Each row was made from one walk, in order. Every step used is in the known rows, and no mark comes twice. Write each row's walk.
In the rows, zero is written as 128.
Known rows:
H/A/D/Z/C: [120 153 131 132 114 156 158 132  86 135 130 117  89 143 128 178 101 138
 127  91 144 132 190 117 130  81 106 143  97 142 121 163]
C/Z/A/J/Q/H/D: [ 88 106 167  67 129 104 153 112 127 158 154 116 193 137 136  65  83 149
 129  92 130 147 141 106 121 164 129 135 106  88 113  88]
D/Z/C: [144 185 113 130 110 183 119 144 134  97 163 107  53 125 107 150 111 130
 134  97 122 117 177 125 131  95 116 156 111 136 132 119]
Z/D: [ 96 128 138 110 122 122 157 133 119 103 135 117  94 140 127 104 121 143
 129 110 132 109 177 145 163 115 135 145  99 138 114 124]
C/H/A/Z/D: [102 128 136 117 132 140 128 118 106 136 144 131 201 147 150 120  93 142
 111 124 139 112 161 125 155 130  95 144 108 118 112 133]
J/E/A/D: [146 128 121 116 113 133 111 159 108 148  82 133  34 108 122 146 110 112
  86 146 164 160 204 148  51  83  94  95 136 156 158 150]
T/H/A/Z: [111 138 126 122 125 137 123 142 100 151 111 126 151 159 140 128 112 127
 133 135 164  98 146 123 180 122  79  93 133 128 118 137]
C/J/E/A/D: [145 146 111 102 114 134 131 152  94  98 110 148  77  99 121 147 142 114
  87 120 144 168 123 157  89 116 106  98 149 149 126 168]
Q/E/A/D/Z: [124 156 126 187 102 146 102 130  82  95 110 135  57 138 105 200 102 125
  77 135 124 111 215 174  79  93  93 133 128 146 151 150]
C/H/D/Z/A: [104 152 135 121 132 141 120 119 123 110 142 119 219 136 136  87  76 148
 109 122 135 118 175 132 157 149 103 143  89 103 101 111]
Z/C/T/E: [141 135 121 117 116 161 139 108 150 151 171 151 112 111 131 102 126 132
 118 100 101 128  65 102 109 137  89  74 126 121 132 107]
J/Q/Z/C/T: [126 129 134 119  58 138 149 108 156 170 183 139  97  76 114 115 128 133
 101 101  82 131  84 122  77  99  92 132 137 113 174 117]
C/J/A/D/Z: [144 163 102 125 100 137 115 140 105  80 133 149 100  88 111 160 144 119
 109 106 139 167 134 157 117 115 116 133 154 136 124 165]
Q/E/A: [111 126 130 162 125 136 102 119  86 109 114 140  85 139 117 174 106 123
  81 141 117 114 171 169  68 116  99 132 138 126 149 134]
C/T: [130 141 130 133 129 131 142 119 138 145 142 156 143 108 128  88 142 130
 125 128 112 124 100 125 132 132  88  81 121 115 132 103]
D/Z: [134 182 118 146 118 159 122 150 135  87 136 109  77 123 108 140 121 129
 143 113 128 120 188 135 150 101 126 152 101 137 127 131]
E/A/J: [146 115 132 156 122 130 102 108 102 155  70 132 107 131 116 132 117 126
 128 122 143 163 182 109  72  95 113 115 145 140 151 130]
Q/H: [127 135 128 130 139 130 126 126 123 133 138 130 162 109 132 122 124 136
 127 141 121 137 104 133 100 144 142 189 129 110 147 104]
T/C/J/E/A/D/Z: [153 137  95 133 110 136 118 138 120  96 132 154 128  90 127 145 140 131
  99 107 148 148 130 175 134 118  73  78 135 150 137 137]
H/A: [ 98 110 139 104 150 129 159 119  94 152 123 127 142 144 145 136 112 135
 137 106 136 137 130 116 123 116 119 141 107 115 115 145]
D/Z/C/T: [145 191 114 133 110 184 126 140 139 105 170 120  60 115 107 131 118 132
 133  98 114 115 164 123 133  98  97 132 107 130 133 107]
Z/C: [142 131 122 106 117 162 123 120 127 142 166 125  94 131 126 142 113 130
 115 106 120 124 112 113 100 120 114 132 143 127 135 112]
D/Z/A/J: [120 155 131 128 112 157 145 145 127  83 139  97  76 143 102 111 123 142
 158  96 129 120 204 106 155 103 133 158  91 128 109 127]
C/J/Q/E/A/D/Z: [129 162 119 146  72 142 142 144  98  71 153 142  82  99 102 184 135 127
  80  89  98 141 127 163 109 118 100 126 146 144 131 175]
A/Z/D: [129 152 126 138  95 146 138 157 119  84 138 108  56 144 111 152 139 132
 138 130 133 101 200 141 184  86 126 148 107 161 124 154]
Q/H/A: [106 122 136 113 153 131 149 119  99 149 134 128 172 120 144 128 113 140
 133 126 126 143 106 124  96 136 136 199 114 100 138 116]
D/Z/C/H/A/J/E: [132 155 120 101 124 183 116 139 126 124 151 107  74 125 121 128  88 132
 120  87 131 132 177 113 103  85  96 160 110 122 130 109]
E/A/J/Q/H: [142 111 137 156 103 128 110 113 110 164  88 131 108 112 112 136 113 130
 119 113 126 168 173 108  52  96 110 135 150 134 167 127]
J/C/T/Z/A/D: [130 132 154 148 138 120 145 154 127 143 142 135 146 136 123 126 147 127
 126 124 122 118 117 129 167 142 100  56  90 111 112 129]
C/T/Z: [119 142 138 124 140 113 136 133 137 165 139 146 144 126 137  86 126 129
 123 128 130 133  95 134 145 146  84  55 125  97 124  94]
Q/Z/C: [132 142 122 113  98 147 126  87 136 159 158 135 108 100 123 110 131 131
 116 126 112 126  80 128  83  97 119 158 130 113 164 109]

Which walk is each row?
[119 135 139 133  91 130 164 135 108 103 146 121 122 155 116 132 127 147
 124 124 144 111 190 114 158 136 129 114 106 143 104 156] -> Z/A/D
[132  67 138  81 137 124 126 137 127 161  85 112  57 118 126  99 122 120
 127 103 137 168 126 103  64  74 119 137 141 121 140 109] -> A/J/E
[159 189 117 197  89 148 103 133  98 117  88 133  78 127 103 182 111 127
 111 134 155 142 252 140 107  88 102 105 122 172 152 165] -> E/A/D/Z
[110 165 125 127 126 136 112 144 116 123 102 113 153 142 127  97  91 131
 128 127 160 103 169 143 186 127  88  99 111 120 112 110] -> T/H/D/Z
[145 153 108 148  94 138  89 141 124 121 115 134  66  92 108 165 112 119
 117 127 156 157 220 148  91  80 107 144 143 137 154 145] -> J/A/D/Z
[135 115 147 155 135 121 113 122 104 161  77 131 107 137 117 121 123 127
 129 114 140 156 178 119  99  99 101  85 120 128 141 121] -> E/A/J/C/T/Z/D
[123 168 124 115 136 153 137 132 108  99 146 114 145 103 122 123 103 142
 125 112 118 145 121 144 114 130 138 208 103 105 128 107] -> Q/H/D/Z/C/J
[143 111  99 113 127 126 119 127 123 112 134 159 153  91 137 125 144 129
 101 112 142 150  93 171 124 137  77  75 145 135 135 126] -> T/C/J/E/A
[123 151 137 133 118 158 145 152 127  83 140  96  81 143 100 119 131 139
 160  96 124 117 198 107 160 103 134 153  81 127 107 131] -> D/Z/A/J/C
[161 190 117 167  77 166 125 146 117 104 139 115  52 128 103 187 111 133
 114 107 140 122 212 129 138  78 109 131 115 167 136 154] -> A/D/Z/C
[ 89 136 153  78 140 105 141 120 130 140 150 126 159 140 143  80  90 140
 122 104 142 125 164 143 153 154 127 118 102 115 114  93] -> C/Z/D
[101 103 148  94 132 125 117 129 114 187 157 114 132 159 147 134  67 135
  90  90 133 140 103 124  98 136  85 108 149  84 124  96] -> T/Z/C/H/A/J/Q/E
[112 156 131 128 135 140 108 118 126 117 132 122 215 127 137  96  75 142
 106 123 133 124 166 138 148 139 101 144  96 107 110 108] -> C/H/D/Z
[145 185 106 103 112 184 125 158 125  81 164 113  34 110 107 147 121 124
 120  90 122 133 153 136 119  97 111 150 119 137 125 130] -> D/Z/C/J/E
[110 109 129 106 136 105 127 106 144 140 159 144 206 120 150  89 107 148
 121 101 145 120 132 163 170 156  89  85 111 120 128  81] -> T/C/Z/D
[142 186 114 132 113 184 105 136 137 104 170 114 101 125 115 138  97 134
 120 103 123 113 176 124 132 111 103 153 113 128 129 110] -> D/Z/C/H
[143 195 113 133 109 183 118 143 138 112 164 122  73 120 109 122 113 130
 131 103 123 105 164 124 146 105  83 116 114 129 132 101] -> D/Z/C/T/H
[120 172 129 117 126 160 140 133 118 107 137 107 101 120 114 113  91 139
 129  97 122 129 171 135 142  98 106 142  80 117 114 111] -> H/D/Z/C/T
[104  74 154 113 160 126 168 111 107 170 101 130 145 136 142 112 130 134
 153  81 117 155  88  85 120 102 110 110  91 105 112 139] -> H/A/J/C/T/E
[112 125 138 131 123 129 162 124  83 150 113 128 126 145 138 167 109 137
 124 107 147 138 165 119 129  96 111 130 106 138 119 167] -> H/A/D
[151 156 114 117 105 156 105 162 113 152  98 137  21 106 118 134 103 113
  84 138 165 145 211 145  64  78  61  73 136 153 160 130] -> J/E/A/D/Z/C/T/H
[126 124 135 152 115 124 150 103 148 158 114 162 153  87 128  69 127 138
 125 108  98 159  85 106 101 135  83  64 105 114 143 117] -> C/T/E/A/J/Q/H/D
[ 92 137 146 116 111 141 157 140 108  87 129  91  90 135 105 115  88 146
 127  87 115 126 197 135 139  96 120 166  74 111 106 127] -> H/D/Z/A/J/Q/E
[118 152 132 138 132 141 149 131  94 135 130 123 144 119 132 154 108 143
 129 122 134 141 151 129 109 113 130 199 105 119 140 132] -> Q/H/A/D/Z
[119 167 127 123 126 158 145 129 130 104 135 113 105 116 118 104  93 139
 133  92 118 134 151 129 147 107 108 125  72 119 110 120] -> H/D/Z/C/T/E
[113  88 137 102 122 106 134 103 148 157 169 141 225 114 144  83 108 154
 124  94 132 135 110 134 140 166  90 101 123 102 136  77] -> T/C/Z/A/J/Q/H
[105 141 154  95 118 110 145 121 122 141 157 130 180 151 135  99  94 143
 119 113 150 126 174 122 150 169 123  96 107 118 107 117] -> C/Z/A/D
[150 178 115 147 109 182 121 128 141 115 144 126  56 113 106 122 116 132
 138  87 113 134 162 107 116  92  93 112 106 135 138 115] -> D/Z/C/T/E/A/J
[ 86  99 165  76 123 107 146 114 125 150 161 122 162 147 132  84  90 143
 116  91 123 131 143 113 115 159 118 118 118  95 115  96] -> C/Z/A/J/Q/E
[104 142 143 116 138 110 150 135 133 153 143 140 127 132 136  75 123 136
 123 119 131 123 119 142 162 140  88  63 111 102 118  92] -> C/T/Z/D
[142 128 108 129 106 138  82 143 130 125 125 133  74  99 113 156 129 111
 129 145 146 150 181 142  96  89 111 149 157 128 155 142] -> J/A/Z
[117 177 126 131 111 160 146 152 128  72 155 104  85 141 105 121 124 141
 150 111 130 107 208 124 168 119 132 151  85 131 108 135] -> D/Z/A
[119 147 125 162 109 156  97 127  82 112 122 139  75 143 111 171  99 123
  77 141 120  97 179 168  93 102  64 109 136 129 149 127] -> Q/E/A/Z/C/T/H/D
[161 155 114 135  92 174 114 148 125 111 160 114  57 138 111 179 132 123
 128 126 124 111 154 118 141  90 112 139 138 154 139 146] -> A/Z/C
[139 132 123 107 120 164 105 108 131 153 176 135 163 131 139 125  93 135
  96 113 122 119 109 112 101 142  96 129 146 116 132  98] -> Z/C/H
[117 156 124 128 112 149 125 138  95 154 118 126 134 155 135 140  95 133
 120 115 168 102 168 122 166 113  71  90 128 134 120 133] -> T/H/A/D/Z/C
[120 136 124 127  89 131 142 134 101  86 156 148 107 101 112 166 139 125
  81  96  93 143  89 159  99 136 105 123 156 129 130 163] -> C/J/Q/E/A
[114 135 135 120 146 125 137 123 112 129 124 119 175 110 133 110 103 142
 126 134 124 143 116 140 107 137 143 197 106 101 134 103] -> Q/H/D
[141 129 109 113 105 153  75 132 126 135 141 131  98 101 119 148 102 118
 113 134 144 150 178 138  87  93  95 153 155 118 151 127] -> J/A/Z/C/H/D
[147 117  93 129 114 128 105 122 129 100 151 160 168  87 130 141 153 130
 118 111 137 145  93 169 147 133  83  98 155 130 135 130] -> T/C/J/A/Z
[165 190 115 189  85 160 100 132  98 121 101 132  67 128 102 187 105 128
 107 127 153 140 246 135  97  85  97 107 127 172 154 159] -> E/A/D/Z/C
